Each row was made from one path, in order. Every step used is in the known rows, and no mark comes twice. Write each row's path.
Known rows
X > L > E > F: [-43.9 -27.7  36.2  10.6  51.8  10.9  32.2 -21.9  -1.3   8.4  17.5  11.0
  -6.5 -46.6   4.1  43.4 -15.8 -24.3   2.8 -13.0 -15.7]
W > M > F > X: [-30.2  80.3  30.5  36.7  47.1  -7.6  30.2 -19.2 -24.8  13.2  42.4  35.3
   8.8 -37.0   3.5  -1.4 -35.9  31.1 -14.1  -7.9 -26.2]
W > M > F: [-34.0  84.6   0.4  33.6  41.6  -3.1  31.3 -22.3 -26.3  13.1  42.7  28.9
   7.1 -32.7   8.2   8.4 -45.2  27.4 -15.0 -11.3 -29.7]
F > X > L: [-21.9 -23.5  74.1  20.8  63.6  -8.2  18.8  -1.5   6.6  13.6  27.2  23.6
   4.0 -49.4  -2.8  22.0   8.2 -10.9  -8.0  -1.8 -10.6]
J > F: [-28.3 -11.2 -22.1  24.9  58.9   1.9  23.5   7.1 -38.8  15.6   5.1  16.2
   8.6 -60.0  28.0  40.6 -38.4  23.5  -7.2 -10.4  -8.4]
E > L > J > F > M: [-42.4 -23.8  39.4  -5.1  46.3   5.2  26.3  -4.7 -10.1  13.9  24.5  23.6
  -5.2 -56.8  29.5  27.4 -15.4   3.3  -3.3 -15.8   5.9]
B > F > J > L > E: [-20.3  21.4  14.3  24.7  35.5  11.6  33.7 -22.2  15.3  -4.8  10.3  26.2
  -1.8 -35.8  -2.2  -1.6 -49.0  13.5  14.5  -8.0  -9.7]
J > F > X > L > B: [-34.0 -27.4  31.0  35.6  70.3 -13.9  18.3   5.7 -31.2  11.9   5.7  31.0
   8.3 -63.5  26.7  43.3 -13.4  10.8  -5.7  -8.7  -7.7]
M > F > J > L > X: [-37.8  -3.9  18.7  21.2  33.0  -7.9  21.6 -36.7 -12.5   1.1  25.1  32.0
 -17.4 -45.8  21.4  -0.5 -47.5   4.6 -13.6 -11.0   7.4]
L > J: [-30.4 -53.9   7.0  -0.4  54.7  16.8  25.6 -49.8  -5.0  16.8  37.0  35.5
   1.1 -36.0   5.8 -17.3 -16.0  11.6  -5.5 -17.0   5.0]
B > L > J: [-23.7 -54.8   7.7  15.1  46.1  19.2  27.3 -19.9  22.0  -7.0  33.5  23.6
   2.7 -31.0   2.9  -9.0 -44.2   9.4  -3.6  -5.6 -27.1]
X > L: [-31.7 -20.2  18.7  14.0  58.4  -2.6  20.2 -10.8   5.2  12.2  29.6   9.6
  -0.3 -41.2   9.8  54.3 -12.8 -25.6 -12.0  -9.6 -21.6]
X > L > E: [-38.0 -22.4  29.9  19.4  59.9  14.2  33.5 -25.8  -3.9   8.9  17.9  15.3
  -1.5 -35.4   6.9  35.3 -19.1 -23.3   0.3 -12.2 -15.5]
M > F > X > L: [-37.0  15.1  47.6  21.1  39.8 -14.6  18.4 -16.9 -23.9   7.0  38.1  25.3
  -9.4 -52.4   3.7  17.1 -41.6  -4.8 -13.4  -3.8  -1.5]
J > L > E > F: [-39.5 -33.2  31.0  24.5  52.0  18.2  36.6 -12.9  24.8   1.1  -4.7  13.6
 -12.2 -43.5  13.3  38.0 -17.5  -6.1   4.6 -14.9 -11.9]
X > L > J: [-37.7 -56.9  25.3   2.3  61.4   4.4  21.2 -37.8   6.3  11.3  40.5  25.6
  -5.1 -38.2  11.1  39.4 -18.1 -22.1 -13.3 -15.0 -14.9]
E > L > J > F: [-43.5 -27.9  22.0  -5.5  46.8   9.1  22.9  -9.3 -11.3  17.9  24.0  19.3
 -10.5 -54.8  31.1  17.4 -22.5   1.4  -0.8 -17.9   1.5]
W > M > F > J > L: [-33.5  67.8  10.6  31.2  43.4  -8.6  32.0 -27.4 -13.0   5.2  37.3  33.6
  -2.3 -34.0  19.3   9.9 -36.7  26.1 -15.5 -15.3 -29.9]
B > F: [-18.5  47.4  -4.0  26.8  32.3  11.0  26.0  -8.3   0.9  10.2  23.6  16.0
  13.4 -35.8 -17.5   5.4 -57.1  13.5   9.5  -0.8 -11.6]
W > M: [-23.2  64.0   3.1  32.1  56.3   3.7  32.3 -14.4  -7.2  18.9  33.3  24.7
  18.3 -28.5   5.6   7.2 -13.5  26.9 -10.2 -11.7 -33.9]
W > M > F > X > L: [-33.1  74.4  38.1  36.1  48.8 -11.1  28.9 -17.5 -20.3  11.1  45.4  33.9
   4.9 -36.6   5.4  17.7 -38.3  19.6 -17.6  -8.2 -32.2]

Which path is each row?
[-21.7 -35.0  16.6  10.3  53.2  -4.4  25.0 -19.1  22.5   1.9  10.5  21.8
 -10.9 -43.8  25.7   7.7   8.9   4.4  -3.7 -16.9  -3.9]
F > J > L
[-18.0  11.5  21.5  31.2  35.0   7.6  25.8 -21.5  21.7  -1.5  14.1  30.9
   2.0 -35.1  -2.6   1.5 -51.9  11.5   5.8  -3.5 -10.1]
B > F > J > L > X
[-25.4 -49.3  78.9  13.0  65.7  -3.3  19.5 -20.6   6.6  12.1  34.8  34.6
   0.7 -47.0  -1.1  12.0   3.3  -7.5  -9.4  -6.2  -6.7]
F > X > L > J
[-37.3   7.1   7.8  13.3  32.5 -11.5  23.1 -29.3 -13.2  -0.9  26.4  23.6
 -19.9 -48.6  23.0   7.9 -41.9   5.1 -10.5 -14.2   2.6]
M > F > J > L
[-26.3 -60.3  -1.2  19.7  50.7  17.5  27.1 -11.2   7.1  -7.8  26.2  26.1
   2.6 -40.5  15.5   7.1 -59.3  18.1  -5.8  -6.2 -29.9]
B > L > J > F
[-29.8 -48.3  37.1  44.0  58.6  12.6  20.2 -15.2  33.7   8.6   3.6  27.4
  -0.3 -31.5  15.5  31.5 -25.8  -8.4 -15.6  -4.6 -11.0]
J > L > X
[-35.9  55.1  41.5  30.8  51.4  -7.0  29.7 -31.6 -20.5   9.6  51.2  42.5
   3.3 -36.0   6.9  10.6 -41.0  22.0 -18.4 -10.9 -30.6]
W > M > F > X > L > J
[-28.3 -26.8  30.4  28.0  68.6  -8.6  20.0  12.7 -30.9  12.1   9.2  24.7
   4.9 -65.5  24.9  52.5 -28.1  12.5 -10.8  -6.0 -13.5]
J > F > X > L
[-34.7  19.3  -1.0   7.4  27.9 -10.6  23.4 -33.4 -30.8   6.7  33.7  23.9
 -12.3 -50.3  16.4 -13.8 -37.2  11.3  -6.9 -12.8  10.7]
M > F > J
[-33.4 -33.4  25.7  -5.7  35.2  -7.6  22.6  -8.3  19.9   7.8  12.9   9.7
 -17.1 -66.5  11.9  25.7   9.7   1.4   1.1 -15.7  -4.4]
E > F > J > L
[-39.8  -2.4  51.6  15.1  42.3 -11.2  19.3 -30.5 -24.6   7.1  43.6  33.7
 -12.0 -51.5   4.3  10.8 -44.1  -3.4 -14.6  -6.6   2.3]
M > F > X > L > J
[-35.8 -14.2  52.5  15.0  44.8  22.3  40.2 -22.2 -12.3  12.7   4.0  20.7
   0.8 -53.0  -9.5 -19.4  -3.0  10.7  17.6 -10.0   8.5]
L > E > F > X
[-38.6 -58.7  34.0   6.2  67.0  -2.0  25.3 -24.1  -8.4   7.1  32.9  32.4
  -1.5 -48.6  21.8  67.5 -26.7 -10.3 -18.9 -14.1 -14.7]
X > L > J > F > M
[-34.4 -29.0  22.2  33.3  59.8  21.0  37.6 -17.1  22.0   1.1  -4.1  18.0
  -7.1 -33.1  17.6  28.7 -21.1  -4.5   2.6 -14.1 -11.2]
J > L > E
[-41.0  -3.9  20.3  31.3  54.4 -15.6  18.6 -27.5   9.1   4.3  24.0  27.5
   6.0 -36.0   6.5  29.1  -1.1 -22.9   7.1 -13.6 -11.0]
X > L > B > F > J
[-42.0 -33.0  38.4   6.4  50.9   8.0  32.8 -27.8  -1.5   6.0  17.3  14.1
  -9.4 -47.8   7.4  35.9  -8.6 -21.4   4.5 -15.2 -11.7]
X > L > E > F > J
[-44.9 -20.2  17.9  29.7  62.9 -14.4  16.8 -23.5   5.8  10.8  22.8  22.0
   7.4 -37.0  13.1  37.6  17.0 -28.9  -0.6 -15.1 -10.1]
X > L > B
[-45.6  38.0  22.6  23.5  35.9  -6.1  19.5  -3.3   6.8  14.9  16.1  15.7
   4.5 -41.7  10.4  -1.8   4.6 -10.6  21.1 -13.1   4.5]
E > L > B > F
[-24.0 -19.1  10.3  32.3  44.4  29.1  39.7  -8.2  13.7  -9.1  11.5  13.0
   7.4 -28.3  -1.3 -13.7 -44.3   8.6  10.2  -2.3 -27.1]
B > L > E
[-35.8  67.8  14.6  33.6  44.6  -0.5  38.7 -35.4 -17.1   3.0  32.0  36.4
  -2.9 -31.5  18.5  -0.5 -40.5  28.6  -9.7 -17.0 -26.6]
W > M > F > J > L > E
[-30.9 -27.2  36.3  31.0  69.7   0.4  26.6   4.7 -34.7  10.4   3.8  27.8
   4.2 -63.2  23.7  42.0 -30.5  14.4  -4.9  -7.2 -10.5]
J > F > X > L > E
